Every row comes from one small tree of marks. Brackets hold a mark, then the marks that hang from it, in the order of their numbers. Every link used is in the known rows. Which tree was each row made from?
Known rows:
[q601 [q487 q69 [q633 q60]]]: [-0.806  1.288 -2.725  0.258 -1.819  2.077  0.320 -0.135 -2.760 -3.347
  2.387 -1.229 -1.119 -2.789 -3.700 -1.116 -0.515  1.667  1.886 -1.243
  3.134  2.000  1.285 -0.901]
[q633 q60 q928]: [-2.996  2.038 -1.606 -3.547 -3.586 -3.305  0.403 -1.721 -1.307 -3.651
  2.905  1.464 -1.693 -1.979 -2.238 -2.912  1.752  0.635  1.464 -1.490
  3.470  2.672  3.192  1.180]
[q633 q60]: [-2.869  1.096 -1.686 -2.910 -2.267 -1.002  0.748 -2.310 -3.679 -4.504
  2.331  2.353 -1.458 -2.165 -2.907 -3.331  0.471  1.172  1.406  0.432
  3.114  1.374  2.915  0.878]
[q60 [q633 [q487 q601] q928]]: [-2.382  3.262 -2.445 -1.418  0.384 -3.586  2.507 -1.061  0.270 -1.431
  3.310 -1.138  0.085 -0.497  0.786 -3.809  2.293  1.866  1.199 -0.647
  1.351 -2.550  4.837  2.498]
[q833 [q928 q633]]: [-2.088  2.447 -1.155 -2.651 -2.401 -2.243  1.682 -0.386 -2.674 -4.336
  4.132  1.671 -0.624 -1.398 -3.175 -1.617  2.055  0.579 -2.090 -1.609
  4.785 -2.197  2.463  0.938]
[q601 [q487 [q69 q268] q633]]: [ 0.272  2.703 -0.416  1.429 -1.106  1.102  1.711 -0.834 -2.983 -0.080
 -1.902 -0.514 -0.857 -1.637 -3.282  1.166 -0.480 -0.285  1.184 -1.378
  4.996  1.882  0.471  0.287]
[q506 [q601 [q487 [q633 q928]]]]: [-2.004  3.338  0.980 -1.278 -2.046 -1.534 -1.134  0.129 -2.217 -1.826
 -0.105 -1.563 -1.380 -2.095 -1.298 -1.136  1.779 -1.593  0.704 -1.252
  4.073  4.281  1.180  2.236]
[q601 [q487 q69 q633]]: [ 0.054  2.733 -1.746  0.857 -2.052  1.069  0.233  0.148 -2.468 -1.824
  1.354 -1.320  1.051 -2.212 -3.010  0.032 -0.036  0.605  0.469 -2.107
  4.403  1.366  1.908 -0.011]
[q487 [q69 q268] [q633 q60 q928]]: [-2.006  2.509 -2.265  1.210 -1.916 -2.411  1.042 -0.814 -1.417 -1.218
  0.737 -0.119 -2.396 -2.215 -2.767  0.612  0.084  0.521  0.639 -1.597
  5.225  3.395  0.806  0.153]
[q833 [q928 [q633 q60 q487]]]: [-3.455  0.476 -3.535 -2.557 -1.328 -0.217  3.053 -0.311 -2.538 -6.480
  5.450  0.411 -2.174 -1.987 -2.744 -2.831  1.251  2.515 -0.017  0.107
  0.851 -1.658  1.580 -0.080]
[q268 q69]: [-2.277  4.048 -0.960 -2.027 -4.126 -1.234  1.971 -2.758 -4.972 -4.354
  2.437  1.696  0.586 -1.938 -3.607 -3.797  0.686  1.243  1.088 -2.171
  5.441  0.838  3.958  1.262]
[q487 q69 q633]: [-0.981  3.160 -2.778  2.048 -1.030 -1.014 -0.116 -0.207 -3.020 -2.510
  2.348  0.036  1.832 -2.237 -2.617  0.283 -0.430  0.943 -1.136 -1.483
  5.539  1.023  2.498  0.416]
[q487 [q69 q268]]: [-0.640  2.738 -0.879 -0.570 -2.207 -1.709  1.775 -1.790 -3.397 -1.756
  0.662  1.087  0.081 -1.082 -1.875 -0.105  0.337 -0.546 -0.276 -1.933
  4.725  1.368  1.697  0.863]
[q633 q60 [q487 q69 q601] q928]: [-1.866  1.910 -4.387 -2.796 -1.942 -2.726  1.818 -0.657 -0.850 -3.306
  6.309 -2.305 -0.440 -2.002  1.385 -3.178  2.410  2.347  0.397 -1.634
  0.408  1.291  2.820  0.591]
[q506 [q601 [q487 q69 q633]]]: [-0.652  2.752 -0.790  0.681 -1.498  1.030 -0.902  0.915 -4.332 -3.225
  1.881 -2.722  0.189 -2.650 -1.764 -0.578  0.318 -0.469 -0.280 -1.646
  3.590  3.143  0.146  0.621]
[q928 [q633 q60 q487] q833]: [-4.521  0.127 -1.334  0.859 -0.632 -0.573  2.661  1.166 -3.056 -5.202
  4.267  0.245 -0.768 -1.880 -1.708 -4.768  0.298  2.510  2.555  0.775
  1.575 -0.383  3.508  2.308]
[q601 q487]: [-0.858  2.104  0.243 -3.509 -2.908  0.188  1.022 -1.795 -2.688 -2.436
  0.310  0.975 -0.225 -1.416 -2.510 -2.406  1.325 -0.495  1.818 -1.089
  3.139  1.321  2.927  1.523]
[q928 [q633 [q487 q69]]]: [-2.377  1.687 -3.606  0.859 -2.254 -1.478  2.836 -0.043 -2.740 -4.196
  7.243 -1.742  2.180 -2.011 -1.102 -1.619  0.605  2.174 -0.083 -2.417
  2.701 -0.122  2.163  0.866]
[q633 [q487 q69]]: [-1.482  2.289 -3.734 -0.491 -1.721 -0.561  1.867 -0.560 -2.548 -4.002
  4.257 -1.075  2.580 -1.645 -0.432 -1.327  0.384  1.488 -0.010 -1.977
  1.658  0.900  2.804  0.444]
[q60 [q633 q487]]: [-2.856  2.295 -2.615  0.367  0.409 -0.582  2.651 -1.146 -1.873 -3.777
  2.205  0.313  1.090 -0.669 -1.623 -2.989 -0.333  2.009  2.279  0.057
  1.179 -2.359  4.199  1.435]
[q69 q268]: [-1.863  2.590  0.589 -1.715 -1.585 -1.792  2.075 -2.976 -3.755 -1.222
 -1.782  2.974 -1.174 -0.691 -2.203 -1.007  0.633 -0.963  0.546  0.179
  4.871  1.321  2.139  1.962]
[q506 [q601 [q487 [q69 q268]]]]: [-0.458  2.293  1.186 -1.743 -2.705  0.284  1.020 -0.507 -4.719 -2.262
  0.052 -1.562 -1.289 -1.677 -1.063 -0.889  1.088 -2.050  0.583 -2.239
  2.852  3.439 -0.533  1.113]
[q487 q601 [q633 q928]]: [-1.611  3.923 -1.070 -1.102 -0.578 -4.275 -0.131 -1.631 -1.428  0.330
  1.144  0.437 -0.565 -1.627 -0.457 -1.330  2.349  0.262 -1.346  0.204
  5.686  0.702  3.660  2.563]
[q487 [q69 q268] q601 [q633 q60]]: [-0.954  1.720 -2.181  0.776  0.887 -0.861  1.360 -1.846 -4.146 -0.793
  0.700  0.303 -2.881 -2.190 -1.621 -0.831  0.141  1.506 -0.410  1.378
  4.462  0.643  0.619  0.278]
[q833 [q928 [q633 q487]]]: [-2.621  1.862 -2.709 -1.999 -1.298 -1.201  2.964 -0.314 -2.196 -4.925
  4.495  0.194 -0.124 -1.282 -1.917 -1.699  1.666  1.454 -1.282 -0.710
  2.202 -2.286  2.453  0.966]

Write each row's tree:
[-3.564  2.392 -0.440  1.453 -0.702 -2.676 -0.366  1.453 -0.948 -2.564
 -0.112  1.007 -1.630 -2.110 -2.675 -2.400  0.452  0.805  1.292  0.047
  4.840  1.855  4.208  2.056]
[q487 [q633 q60 [q928 q833]]]
[-2.519  2.673 -2.141  2.832 -1.516 -2.357 -0.523  2.810 -0.789 -2.993
  2.367 -0.956 -0.017 -2.478 -2.434 -1.599  0.285  1.185  0.439 -2.256
  4.749  2.068  3.650  0.959]
[q487 q69 [q633 q60 [q928 q833]]]
[-1.728  2.357  0.842 -0.719 -0.839  0.812 -0.888 -0.473 -4.602 -2.675
 -0.454 -0.735 -1.127 -2.165 -2.101 -1.495  0.555 -1.016  0.650  0.498
  3.678  3.079  0.785  1.846]
[q506 [q601 [q487 q633]]]
[-3.019  3.015 -0.661 -0.337 -1.482 -3.136  1.571  1.277 -0.301 -2.515
  0.887 -0.283  1.370 -0.752  0.338 -2.907  1.699  0.126  1.030 -1.332
  2.171  1.183  5.116  3.177]
[q633 q487 [q928 q833]]
[-0.474  2.672  0.677  1.307 -0.719  0.930  0.375 -0.162 -4.719 -1.360
 -1.502 -1.922 -1.718 -2.037 -1.818  0.586 -0.065 -1.485  0.224 -0.725
  3.973  3.673 -1.110  0.658]
[q506 [q601 [q487 [q69 q268] q633]]]
[-0.123  2.750 -0.778 -1.770 -1.158 -2.430  1.981 -2.234 -3.880 -0.259
  1.298  0.535 -0.469 -1.150 -0.085 -1.168  1.643 -0.171 -1.326 -0.863
  4.362 -0.093  1.823  1.607]
[q487 [q69 q268] q601]
[-0.591  2.196 -0.172 -2.352 -3.316  0.254 -0.343  0.516 -4.437 -4.230
  3.194 -2.355  0.451 -2.193 -0.867 -2.038  1.417 -1.061  0.177 -2.804
  2.214  2.974  0.645  0.807]
[q506 [q601 [q487 q69]]]
[-2.419  3.091 -0.474 -1.587  0.005 -3.760  1.595  0.777 -0.568 -1.072
  1.678 -0.767  0.735 -0.866  2.002 -3.992  2.979  0.555  0.096 -0.055
  1.936 -0.227  5.424  3.810]
[q633 [q487 q601] [q928 q833]]
[-3.075  0.931 -2.091 -3.156 -2.291 -1.294  1.652 -0.602 -2.857 -5.851
  4.945  1.747 -2.645 -2.040 -4.175 -2.760  1.592  1.538 -0.681 -0.662
  3.486 -1.543  1.985  0.192]
[q833 [q928 [q633 q60]]]
[-2.893  3.658  0.364  1.236 -0.829 -3.861  0.925  2.053  0.475 -2.048
  0.625  0.504  0.771 -0.499 -2.150 -3.649  1.009  0.244  1.679 -2.557
  4.214 -1.910  6.300  3.163]
[q60 [q633 [q928 q833]]]
[-0.830  2.498 -2.599  1.075  1.681 -1.080  4.057 -1.233 -2.411 -0.982
  2.182 -1.530 -0.039 -0.463  0.456 -2.112  0.362  1.847  0.780 -0.077
  1.264 -3.107  2.577  1.071]
[q60 [q633 [q487 [q69 q268] q601]]]
[-2.700  1.619 -2.099  2.980 -1.382 -1.252  2.543  2.685 -2.474 -4.149
  5.661 -2.039  2.550 -1.702 -0.749 -2.649  0.434  1.947  0.262 -2.331
  2.708 -0.868  3.566  1.980]
[q928 [q633 [q487 q69]] q833]
[-0.673  2.273 -2.335 -1.189  0.143 -1.333  3.282 -2.074 -3.491 -0.729
  1.481 -0.952  0.071 -0.912  1.399 -1.241  1.316  0.971 -0.539  0.087
  1.811 -0.075  1.725  1.307]
[q633 [q487 [q69 q268] q601]]
[-2.536  0.694 -5.107 -1.124 -2.072 -0.103  2.939  0.881 -2.193 -6.951
  7.968 -1.533 -0.858 -2.292 -2.288 -1.829  1.142  3.050 -0.791 -2.140
  0.773 -1.454  1.245 -1.233]
[q833 [q928 [q633 q60 [q487 q69]]]]
[-1.455  1.777 -2.018  0.157 -0.579 -2.030  4.123 -1.686 -3.437 -1.008
  4.642 -1.632 -0.310 -1.293  0.713 -1.603  1.565  1.575 -0.510 -0.529
  2.952 -1.115  0.926  1.743]
[q928 [q633 [q487 [q69 q268] q601]]]
[-0.944  2.658 -3.975  0.511  1.126 -0.971  2.748 -0.274 -1.822 -2.941
  5.264 -2.281  1.712 -1.036  0.734 -3.167  0.759  2.974  0.233 -1.064
  0.716 -3.559  3.918  0.912]
[q60 [q633 [q487 q69 q601]]]
[-4.094  0.450  0.115  0.463 -1.790 -1.703  1.363  1.048 -3.437 -4.629
  3.629  1.583 -1.437 -2.144 -3.176 -4.695  0.656  1.647  1.573 -0.070
  4.249 -0.355  3.783  2.437]
[q928 [q633 q60] q833]
[-1.205  3.321 -0.161 -1.076 -2.372 -1.360  0.071 -0.645 -0.452 -0.454
 -0.493 -0.304 -0.617 -1.657 -2.544 -0.592  1.343 -0.533  1.431 -1.859
  4.950  2.561  2.834  1.679]
[q601 [q487 [q633 q928]]]
[-3.967  1.495 -1.469 -0.975 -1.282 -2.148  1.542  1.230 -0.466 -3.977
  1.813 -0.183 -0.788 -1.297 -0.521 -4.021  1.374  1.188  2.423 -0.502
  0.907  1.751  4.483  2.095]
[q633 q60 q487 [q928 q833]]
[-3.765  0.149 -1.243 -0.215  0.408 -1.224  2.849  0.676 -3.545 -3.895
  4.581 -0.257 -1.539 -1.933  0.030 -5.857  1.610  3.128  1.459  2.004
  1.399 -1.981  3.723  2.737]
[q928 [q633 q60 [q487 q601]] q833]
[-1.174  1.790 -3.522  0.238  0.029 -0.764  0.178 -0.843 -3.644 -2.659
  3.969 -0.441 -0.968 -2.766 -1.723 -1.925  0.538  2.619 -0.989  0.758
  3.990  0.150  2.096  0.057]
[q487 q69 q601 [q633 q60]]
[-3.327  3.153 -1.066  1.945  0.411 -2.811  2.208  2.227  0.816 -2.695
  1.136 -0.807  1.221 -0.406 -0.428 -3.687  0.684  1.177  2.530 -1.724
  1.723 -1.922  6.065  2.926]
[q60 [q633 q487 [q928 q833]]]
[-2.453  0.492 -4.392 -0.974 -1.115 -1.225  2.911 -0.731 -3.327 -4.499
  8.731 -2.091 -0.590 -2.650  0.033 -3.803  1.462  3.680  0.331 -0.336
  0.964 -0.862  1.696  0.570]
[q928 [q633 q60 [q487 q69 q601]]]
[ 0.339  2.235  0.153 -1.649 -3.007  0.446  2.211 -1.231 -2.888 -0.970
 -0.608 -0.336 -0.435 -1.147 -2.284 -0.359  0.806 -0.942  1.540 -2.707
  3.605  2.055  1.111  0.566]
[q601 [q487 [q69 q268]]]
[-2.729  1.502 -1.923 -1.725 -0.575 -2.333  3.011 -2.032 -3.437 -2.518
  5.394 -0.384  0.182 -1.535  0.456 -3.620  1.948  2.313 -0.103  0.950
  2.411 -1.684  2.948  2.507]
[q928 [q633 [q487 q601]]]
[-2.069  2.567 -3.541  0.737 -2.285 -2.402 -0.439  0.207 -0.929 -3.099
  3.751 -0.685 -0.509 -2.719 -2.615 -0.556  0.355  1.516  0.091 -2.397
  4.665  2.903  2.266 -0.051]
[q487 q69 [q633 q60 q928]]
[-3.671  1.444 -0.567  1.616 -0.638 -1.562  2.721  1.232 -2.880 -3.632
  3.301 -0.036  1.200 -1.321 -1.055 -3.552  0.643  1.416  1.224 -0.145
  2.781 -1.086  4.050  3.053]
[q928 [q633 q487] q833]
[-1.891  1.753 -3.724  1.530 -1.241 -0.197 -0.075 -0.323 -3.468 -4.137
  3.243  0.060 -0.189 -2.883 -3.292 -0.837 -0.857  2.082  0.079 -0.697
  4.367  1.722  1.811 -0.665]
[q487 q69 [q633 q60]]
[-0.720  2.399 -3.704 -1.687 -0.698 -1.252  1.877 -1.078 -3.057 -2.690
  5.074 -1.597  1.690 -1.480  1.569 -2.366  1.708  1.784 -1.104 -0.679
  1.304 -0.646  3.016  1.103]
[q633 [q487 q69 q601]]
[-1.481  0.851 -3.071 -1.519  0.123 -0.421  3.264 -2.162 -3.702 -2.454
  2.537 -0.687 -2.061 -1.556  0.693 -2.314  0.950  1.906  0.815  0.796
  0.610  0.665  0.978  0.357]
[q633 q60 [q487 [q69 q268] q601]]
[-0.437  3.164 -2.549  0.825  0.055 -1.697 -0.113 -0.795 -3.490 -1.152
  2.838 -0.517  1.045 -2.106 -0.746 -0.834  0.944  1.563 -2.327 -0.309
  5.148 -0.455  2.648  0.970]
[q487 q69 q601 q633]
[-0.778  3.066 -1.524  2.468 -0.571 -1.184  1.202 -1.241 -3.698 -0.753
 -0.840  0.681 -0.044 -1.650 -2.758  1.441 -0.785  0.083 -0.591 -0.824
  6.163  1.577  1.098  0.592]
[q487 [q69 q268] q633]
[-3.316  1.753 -1.254 -2.259 -0.125 -2.955  1.613  0.653 -0.889 -2.765
  2.168 -0.610 -1.557 -1.362  1.311 -5.148  2.588  1.664  1.379  0.793
  0.601  0.396  5.130  2.660]
[q633 q60 [q487 q601] [q928 q833]]
[-1.378  3.965 -2.825  1.504 -2.441 -3.381 -0.378  0.281 -0.726 -1.496
  2.947 -0.963  1.626 -2.041 -1.837  0.632  0.796  0.492 -1.215 -3.284
  5.886  2.418  2.965  0.832]
[q487 q69 [q633 q928]]
[-1.444  1.430 -1.527  0.061 -1.538  1.824 -0.953  0.886 -4.680 -4.671
  2.828 -2.592 -1.878 -3.421 -2.486 -1.663 -0.113  0.614  0.956 -0.707
  2.337  3.686 -0.376 -0.348]
[q506 [q601 [q487 q69 [q633 q60]]]]
[-2.838  1.545 -2.827 -4.149 -1.086 -2.900  1.792 -2.014 -1.250 -2.835
  3.768 -0.388 -1.762 -1.689  1.057 -4.027  2.656  1.833  1.036  0.624
  0.590  1.203  3.403  1.788]
[q633 q60 [q487 q601] q928]
[-2.044  3.180 -0.858  1.489 -1.259 -2.863  2.720  1.725 -0.417 -1.164
  0.139 -1.461  0.942 -0.541  0.303 -0.702  1.176 -0.463  0.613 -2.918
  2.668  1.698  3.418  2.168]
[q633 [q487 [q69 q268]] [q928 q833]]
[-0.913  2.153 -4.057 -1.727 -0.706 -1.707  2.948  0.688 -2.265 -4.043
  7.637 -2.297  0.643 -1.674  0.313 -1.766  2.775  2.436 -3.292 -1.846
  1.791 -3.587  2.014  0.339]
[q833 [q928 [q633 [q487 q69 q601]]]]
[-1.592  1.769 -3.479 -0.367 -1.167 -2.082  2.843 -0.636 -3.082 -2.849
  7.821 -2.280  1.555 -2.010  0.800 -2.706  1.800  2.635 -1.111 -1.213
  2.254 -1.532  2.458  1.367]
[q928 [q633 [q487 q69 q601]]]
[-3.179  2.388 -1.914 -0.519 -1.631 -2.648 -0.162 -1.247 -1.204 -2.534
  1.296  1.153 -1.715 -2.305 -3.068 -1.388  0.587  1.100  0.865 -0.133
  4.895  2.904  2.888  0.925]
[q487 [q633 q60 q928]]
[-2.446  1.996  0.496  0.445 -1.218 -0.396 -0.136  1.964 -0.454 -1.862
 -1.190 -0.269 -2.238 -1.945 -3.058 -2.790  0.929  0.195  2.975 -0.759
  3.734  2.418  3.661  1.835]
[q601 [q487 [q633 q60 [q928 q833]]]]
[-1.002  3.640 -0.636  0.155 -2.705 -1.479 -1.212  1.645 -2.048 -2.093
  2.307 -3.485  0.032 -2.622 -1.122 -0.239  1.539 -1.078 -0.214 -3.595
  4.104  4.389  0.576  0.960]
[q506 [q601 [q487 q69 [q633 q928]]]]
